Each row was made from one walk, in order. Every step used is in the known rows, and no mark comes twice. Write each row's walk.
Known rows:
fonid sono runu lada: [ 0.23  0.05  0.01 -0.14 -0.05  0.02  0.07  0.11 -0.02 -0.23  0.10 -0.08
 -0.11 -0.06  0.19 -0.04 -0.21  0.13  0.23  0.13 -0.01 -0.37  0.30 -0.04
  0.19 -0.15  0.18 -0.19]
tiput lada beko fonid: [-0.19  0.03  0.17  0.09  0.29 -0.04  0.23  0.00 -0.04  0.07 -0.26 -0.01
 -0.05  0.10  0.27  0.10 -0.15  0.00 -0.01  0.18 -0.04  0.15 -0.07  0.05
 -0.01 -0.23  0.03 -0.02]
lada zoki: [ 0.04  0.25  0.20  0.08  0.03  0.01  0.02  0.03 -0.11 -0.03 -0.02 -0.22
  0.02  0.07  0.00  0.05 -0.06 -0.11 -0.05 -0.03  0.03  0.06  0.12 -0.04
 -0.05  0.13 -0.10 -0.12]
sono fonid tiput: [-0.17  0.10  0.11 -0.14  0.09 -0.07  0.10  0.09 -0.01 -0.01  0.09 -0.17
 -0.06 -0.08  0.32  0.04 -0.09  0.04  0.07 -0.05 -0.05 -0.23  0.02 -0.10
  0.11 -0.05  0.07 -0.20]
lada tiput fonid sono beko: [ 0.12 -0.18  0.20 -0.07  0.03 -0.05 -0.23  0.19 -0.05 -0.14 -0.37 -0.09
 -0.11  0.10  0.58 -0.20 -0.04 -0.19 -0.13  0.24 -0.08  0.09 -0.26  0.01
  0.17  0.10  0.05 -0.19]
tiput lada zoki: [-0.09  0.11  0.46  0.10 -0.02 -0.17  0.03  0.06 -0.22  0.04 -0.23 -0.22
 -0.09  0.01  0.30  0.14  0.02 -0.15 -0.05  0.23  0.02  0.17  0.12 -0.02
  0.04  0.00 -0.16 -0.14]
runu lada beko sono fonid: [ 0.04  0.43  0.12  0.03  0.21  0.23  0.18  0.17  0.07  0.07  0.16 -0.21
  0.01 -0.09  0.05  0.03 -0.25  0.07  0.29 -0.24 -0.06  0.04  0.09  0.03
 -0.04 -0.01  0.13 -0.28]
tiput fonid sono runu: [ 0.28  0.06 -0.06 -0.12  0.08  0.03 -0.05  0.17 -0.06 -0.12 -0.12 -0.35
 -0.09  0.18  0.39 -0.14  0.02 -0.08  0.11  0.19 -0.30 -0.23  0.16 -0.13
  0.30  0.07  0.29 -0.17]
tiput lada beko fonid zoki: [-0.17  0.15  0.13  0.08  0.26  0.06  0.28 -0.05 -0.06  0.19 -0.15 -0.17
 -0.21  0.20  0.40  0.06 -0.12 -0.01  0.00 -0.03 -0.10  0.11 -0.21 -0.01
 -0.03 -0.12 -0.12 -0.09]
sono tiput fonid zoki: [-0.10  0.28 -0.07  0.02  0.00  0.18  0.11  0.32 -0.10  0.39 -0.04 -0.29
 -0.22  0.07  0.31 -0.21  0.09 -0.23 -0.06 -0.14 -0.21  0.05 -0.23 -0.25
  0.11  0.16 -0.12 -0.20]
fonid zoki: [ 0.02  0.12 -0.03  0.00 -0.02  0.09  0.06 -0.05 -0.02  0.14  0.12 -0.17
 -0.14  0.11  0.12 -0.05  0.03 -0.01 -0.01 -0.22 -0.06 -0.03 -0.15 -0.06
 -0.01  0.12 -0.16 -0.05]
runu lada tiput: [-0.13 -0.20  0.28 -0.09  0.06 -0.05 -0.09  0.06 -0.08 -0.04 -0.03  0.05
 -0.07 -0.15  0.17 -0.01  0.04  0.12  0.00 -0.09  0.18 -0.03 -0.04  0.08
  0.04 -0.11 -0.07 -0.11]
tiput fonid: [ 0.03  0.00  0.02  0.02  0.15  0.08 -0.07  0.15 -0.11  0.08 -0.11 -0.23
  0.01  0.11  0.22 -0.13  0.17 -0.14 -0.04 -0.02 -0.18  0.08 -0.03 -0.03
  0.11  0.09  0.04 -0.10]
fonid sono beko lada: [ 0.18 -0.04  0.09  0.11 -0.23 -0.02 -0.08 -0.03 -0.03  0.01  0.00 -0.01
  0.03  0.04  0.23  0.02 -0.20 -0.19  0.18  0.45  0.20  0.18  0.04 -0.08
  0.00 -0.13  0.04 -0.21]
sono runu: [ 0.20  0.00 -0.04 -0.08 -0.04  0.01  0.02 -0.05  0.08  0.00  0.07 -0.13
 -0.09  0.00  0.09  0.13  0.11 -0.01  0.15  0.04 -0.20 -0.22  0.17 -0.07
  0.13 -0.09  0.14 -0.05]
runu fonid: [ 0.00  0.12 -0.22  0.00  0.07  0.08 -0.15  0.13  0.01 -0.01  0.17  0.03
  0.08 -0.12  0.06  0.00  0.07  0.14  0.11 -0.08 -0.09 -0.07 -0.09  0.03
 -0.03 -0.11 -0.01 -0.17]
sono runu lada tiput fonid zoki: [ 0.11 -0.07  0.23 -0.15  0.14  0.14 -0.07  0.11 -0.14  0.19  0.05 -0.46
 -0.32  0.07  0.62 -0.06  0.33 -0.04  0.09 -0.29 -0.28 -0.19 -0.07 -0.10
  0.28  0.01 -0.07 -0.34]
sono beko: [ 0.13 -0.06  0.02  0.09 -0.12 -0.01 -0.05 -0.04  0.15  0.00 -0.04  0.11
 -0.10 -0.04  0.11  0.04 -0.03 -0.19  0.01  0.10 -0.01  0.06 -0.13 -0.02
 -0.01 -0.02 -0.10 -0.09]
sono runu fonid zoki: [ 0.18  0.27 -0.31 -0.09 -0.03  0.17 -0.06  0.02  0.06  0.14  0.35 -0.26
 -0.18 -0.02  0.28  0.08  0.21  0.12  0.25 -0.25 -0.36 -0.31 -0.08 -0.10
  0.09 -0.09 -0.03 -0.29]
fonid tiput lada: [-0.28 -0.22  0.40 -0.08 -0.08 -0.27  0.02  0.00 -0.05 -0.02 -0.20  0.00
 -0.24 -0.02  0.56  0.13 -0.04 -0.05 -0.05  0.21  0.01  0.04 -0.01  0.01
  0.06 -0.13 -0.02  0.00]
runu sono: [ 0.08 -0.08 -0.15  0.04  0.03  0.08 -0.14 -0.03  0.02 -0.15 -0.06 -0.08
 -0.27 -0.11  0.10  0.03 -0.07  0.15  0.12 -0.05 -0.12  0.20 -0.06  0.12
 -0.05  0.03  0.01 -0.06]
runu fonid tiput lada: [-0.28 -0.11  0.18 -0.07  0.00 -0.20 -0.12  0.11 -0.05 -0.03 -0.04  0.02
 -0.18 -0.16  0.61  0.11  0.02  0.08  0.06  0.13 -0.06 -0.03 -0.12  0.06
  0.03 -0.23 -0.02 -0.18]
fonid tiput lada beko: [-0.27 -0.01  0.43 -0.04  0.08 -0.25  0.16 -0.02  0.03  0.02 -0.29 -0.05
 -0.20  0.05  0.47  0.17 -0.32 -0.17 -0.16  0.15  0.06  0.12 -0.05 -0.03
 -0.03 -0.12  0.07  0.08]
fonid sono: [ 0.04  0.06 -0.06 -0.07 -0.05 -0.05  0.01  0.09 -0.05 -0.20 -0.06  0.01
  0.03  0.07  0.07 -0.13 -0.24  0.06  0.02  0.17  0.08 -0.09  0.05  0.00
  0.05  0.05  0.12 -0.01]
runu fonid sono tiput: [-0.07  0.33 -0.32 -0.05 -0.11  0.04  0.01  0.42 -0.02 -0.06  0.04  0.14
  0.01 -0.20  0.08 -0.15 -0.28  0.14  0.11  0.17  0.04 -0.17 -0.10 -0.10
  0.02 -0.12  0.12 -0.23]
vuko zoki: [ 0.06  0.10 -0.13  0.03  0.03  0.06  0.12 -0.03  0.12  0.12  0.08 -0.07
 -0.15  0.09  0.08 -0.09  0.13 -0.05 -0.05 -0.17 -0.02 -0.07 -0.24  0.04
  0.01  0.10  0.01  0.04]
tiput fonid sono: [ 0.07  0.06 -0.03 -0.05  0.13  0.03 -0.07  0.24 -0.15 -0.13 -0.17 -0.23
  0.02  0.17  0.28 -0.28 -0.09 -0.08 -0.05  0.16 -0.10 -0.03  0.00 -0.04
  0.18  0.15  0.14 -0.13]

Write each row's walk:
[ 0.13 -0.09  0.14  0.16 -0.19  0.03 -0.09 -0.12  0.02  0.20  0.09 -0.02
  0.02 -0.02  0.15  0.16  0.06 -0.25  0.17  0.29  0.12  0.25  0.00 -0.09
 -0.04 -0.16 -0.06 -0.20] : sono beko lada
[ 0.22  0.35  0.05  0.17 -0.14  0.06 -0.24  0.12 -0.13 -0.03  0.14 -0.21
  0.12 -0.03  0.28  0.08 -0.18 -0.18  0.25  0.34  0.13  0.16  0.08 -0.09
 -0.07 -0.09 -0.06 -0.52] : runu fonid sono beko lada zoki
[-0.30  0.30  0.07  0.09  0.14  0.07  0.43  0.17 -0.04  0.35 -0.21 -0.07
 -0.28  0.05  0.36  0.07 -0.23 -0.09 -0.01  0.07 -0.07  0.11 -0.24 -0.13
 -0.01 -0.17 -0.12 -0.12] : sono tiput lada beko fonid zoki
[-0.08  0.02 -0.02 -0.11  0.11  0.01 -0.05  0.08  0.00 -0.15  0.04 -0.26
 -0.33 -0.19  0.44  0.06 -0.16  0.21  0.19 -0.10 -0.17 -0.02 -0.04  0.02
  0.06 -0.02  0.09 -0.25] : runu sono fonid tiput
[ 0.07  0.35 -0.05  0.00  0.01  0.26  0.05  0.08 -0.01  0.18  0.25 -0.37
 -0.16  0.11  0.26 -0.02  0.10  0.12  0.30 -0.32 -0.30  0.03 -0.11  0.00
  0.05  0.21 -0.02 -0.28] : beko sono fonid zoki
[ 0.07  0.21 -0.01  0.02  0.01  0.17 -0.02  0.13  0.00  0.02  0.12 -0.22
 -0.01  0.01  0.14  0.03  0.10  0.14  0.32 -0.11 -0.23  0.04  0.04  0.04
  0.06  0.08  0.13 -0.24] : beko sono fonid
[ 0.00  0.32 -0.08 -0.05  0.07  0.15  0.17  0.09 -0.10  0.23  0.21 -0.34
 -0.05  0.01  0.20 -0.03  0.06  0.03  0.08 -0.21 -0.15 -0.18 -0.09 -0.17
  0.12  0.06 -0.12 -0.29] : sono fonid zoki
[ 0.05  0.04 -0.14 -0.17 -0.01 -0.02 -0.13  0.01  0.14 -0.09  0.24 -0.11
 -0.17 -0.10  0.40  0.15  0.06  0.11  0.24 -0.08 -0.25 -0.35  0.04 -0.04
  0.07 -0.20  0.18 -0.22] : sono runu fonid tiput
[ 0.00  0.39  0.06  0.13  0.10  0.24  0.08  0.34  0.08  0.21 -0.20 -0.21
 -0.12  0.13  0.18 -0.08 -0.15 -0.27  0.03 -0.10 -0.25  0.35 -0.13 -0.07
 -0.06  0.19  0.24 -0.07] : lada beko sono tiput fonid
[-0.09 -0.08  0.11 -0.14 -0.06 -0.19 -0.11  0.05  0.02 -0.04  0.03 -0.10
 -0.29 -0.14  0.70  0.27  0.13  0.09  0.22  0.18 -0.24 -0.24  0.05 -0.02
  0.14 -0.33  0.11 -0.23] : sono runu fonid tiput lada
[ 0.15  0.00 -0.12 -0.13  0.13  0.11  0.15  0.08 -0.02 -0.27  0.15 -0.05
 -0.12 -0.01  0.25 -0.07 -0.15  0.27  0.38  0.13 -0.06 -0.38  0.28  0.04
  0.19 -0.24  0.18 -0.27] : beko fonid sono runu lada
[-0.04 -0.15  0.27 -0.15  0.18 -0.01 -0.17  0.29 -0.25 -0.17 -0.21 -0.16
 -0.04  0.01  0.48 -0.32 -0.06  0.05 -0.05  0.07  0.07 -0.06 -0.03  0.04
  0.21  0.02  0.08 -0.23] : runu lada tiput fonid sono
[ 0.19  0.01  0.01  0.01  0.01  0.03 -0.12  0.20 -0.01 -0.14 -0.22 -0.10
 -0.07  0.11  0.42 -0.23 -0.14 -0.26 -0.03  0.24 -0.11  0.04 -0.14 -0.05
  0.16  0.10  0.05 -0.20] : tiput fonid sono beko
[-0.07 -0.08  0.16 -0.07  0.14  0.08 -0.16  0.09 -0.18  0.20 -0.14 -0.38
 -0.19  0.22  0.51 -0.15  0.29 -0.10 -0.13 -0.24 -0.20  0.08 -0.31 -0.06
  0.13  0.21 -0.11 -0.15] : lada tiput fonid zoki
[-0.19  0.27  0.19  0.01 -0.05 -0.18  0.32  0.31 -0.06  0.04 -0.43  0.08
 -0.10 -0.03  0.25  0.00 -0.54 -0.14 -0.14  0.46  0.14  0.07 -0.04 -0.15
  0.03 -0.13  0.17  0.01] : fonid sono tiput lada beko
[ 0.08  0.25  0.19  0.08  0.10  0.18  0.07  0.02  0.13 -0.03  0.09 -0.03
 -0.09  0.00  0.00  0.01 -0.28  0.00  0.18 -0.25  0.01  0.21  0.05  0.13
 -0.15  0.04  0.12 -0.05] : runu lada beko sono
[-0.02 -0.16  0.17 -0.15  0.15 -0.05 -0.19  0.22 -0.20 -0.15 -0.33 -0.20
 -0.02  0.17  0.47 -0.24  0.01  0.01 -0.11  0.15 -0.05  0.02 -0.14  0.02
  0.18  0.12  0.16 -0.11] : lada tiput fonid sono
[-0.24  0.15  0.35  0.00  0.01 -0.20 -0.13  0.13 -0.15 -0.06 -0.06 -0.21
 -0.17 -0.11  0.62  0.16 -0.03 -0.04  0.03  0.11 -0.03  0.02  0.02  0.03
 -0.02 -0.10 -0.12 -0.31] : runu fonid tiput lada zoki
[ 0.04 -0.29  0.35  0.10 -0.03  0.04 -0.30  0.02 -0.14  0.26 -0.18 -0.23
 -0.03  0.06  0.54  0.05  0.30 -0.32  0.04  0.25 -0.02  0.39 -0.16 -0.08
  0.08 -0.09 -0.02 -0.30] : sono beko lada tiput fonid
[-0.07  0.07 -0.16  0.01  0.15  0.20  0.13 -0.07 -0.03  0.10  0.15 -0.15
 -0.17  0.16  0.19 -0.08  0.07  0.12  0.13 -0.21 -0.12 -0.03 -0.16  0.03
  0.00  0.00 -0.15 -0.12] : beko fonid zoki
[-0.11  0.08  0.28  0.08  0.11 -0.14  0.16  0.02 -0.04  0.09 -0.29 -0.02
 -0.05  0.03  0.19  0.14 -0.19 -0.16 -0.14  0.19  0.03  0.15 -0.04 -0.04
 -0.02 -0.12  0.03  0.05] : tiput lada beko
[-0.19  0.18 -0.08 -0.01 -0.14 -0.12  0.02  0.45 -0.14  0.00 -0.17  0.13
 -0.09 -0.24  0.39 -0.04 -0.19  0.11  0.09  0.42  0.03 -0.09 -0.08 -0.07
  0.11 -0.26  0.06 -0.27] : runu fonid sono tiput lada
[-0.11 -0.24  0.28 -0.01 -0.04 -0.04 -0.18 -0.08 -0.18  0.19 -0.05 -0.11
  0.07  0.04  0.21  0.14  0.18  0.00  0.09  0.16  0.19  0.25  0.00 -0.02
 -0.02 -0.15  0.06 -0.12] : beko lada tiput
[ 0.08  0.24  0.07  0.09  0.06  0.14  0.02 -0.03  0.18 -0.01 -0.04 -0.07
 -0.06  0.18 -0.01  0.06 -0.24 -0.05  0.11 -0.17 -0.10  0.26 -0.06  0.12
 -0.17  0.16  0.20  0.07] : lada beko sono
[-0.15  0.36 -0.07  0.00  0.21  0.15  0.39  0.34  0.01 -0.06 -0.06  0.13
 -0.03 -0.10  0.03 -0.17 -0.65  0.09  0.08  0.12  0.22 -0.09  0.03 -0.05
 -0.02 -0.21  0.12 -0.19] : runu lada beko fonid sono tiput
[ 0.16  0.01  0.07 -0.09 -0.03  0.05  0.07  0.01  0.06 -0.02  0.18 -0.10
 -0.14 -0.14  0.11  0.11  0.04  0.06  0.24 -0.03 -0.08 -0.27  0.26 -0.04
  0.15 -0.19  0.06 -0.18] : sono runu lada
[ 0.16  0.09  0.26  0.04 -0.03 -0.02  0.08 -0.04  0.14  0.08 -0.18 -0.20
 -0.26  0.14  0.37  0.30 -0.04 -0.08  0.23  0.12 -0.32  0.16  0.11  0.04
  0.03 -0.08  0.30  0.01] : tiput lada beko sono runu
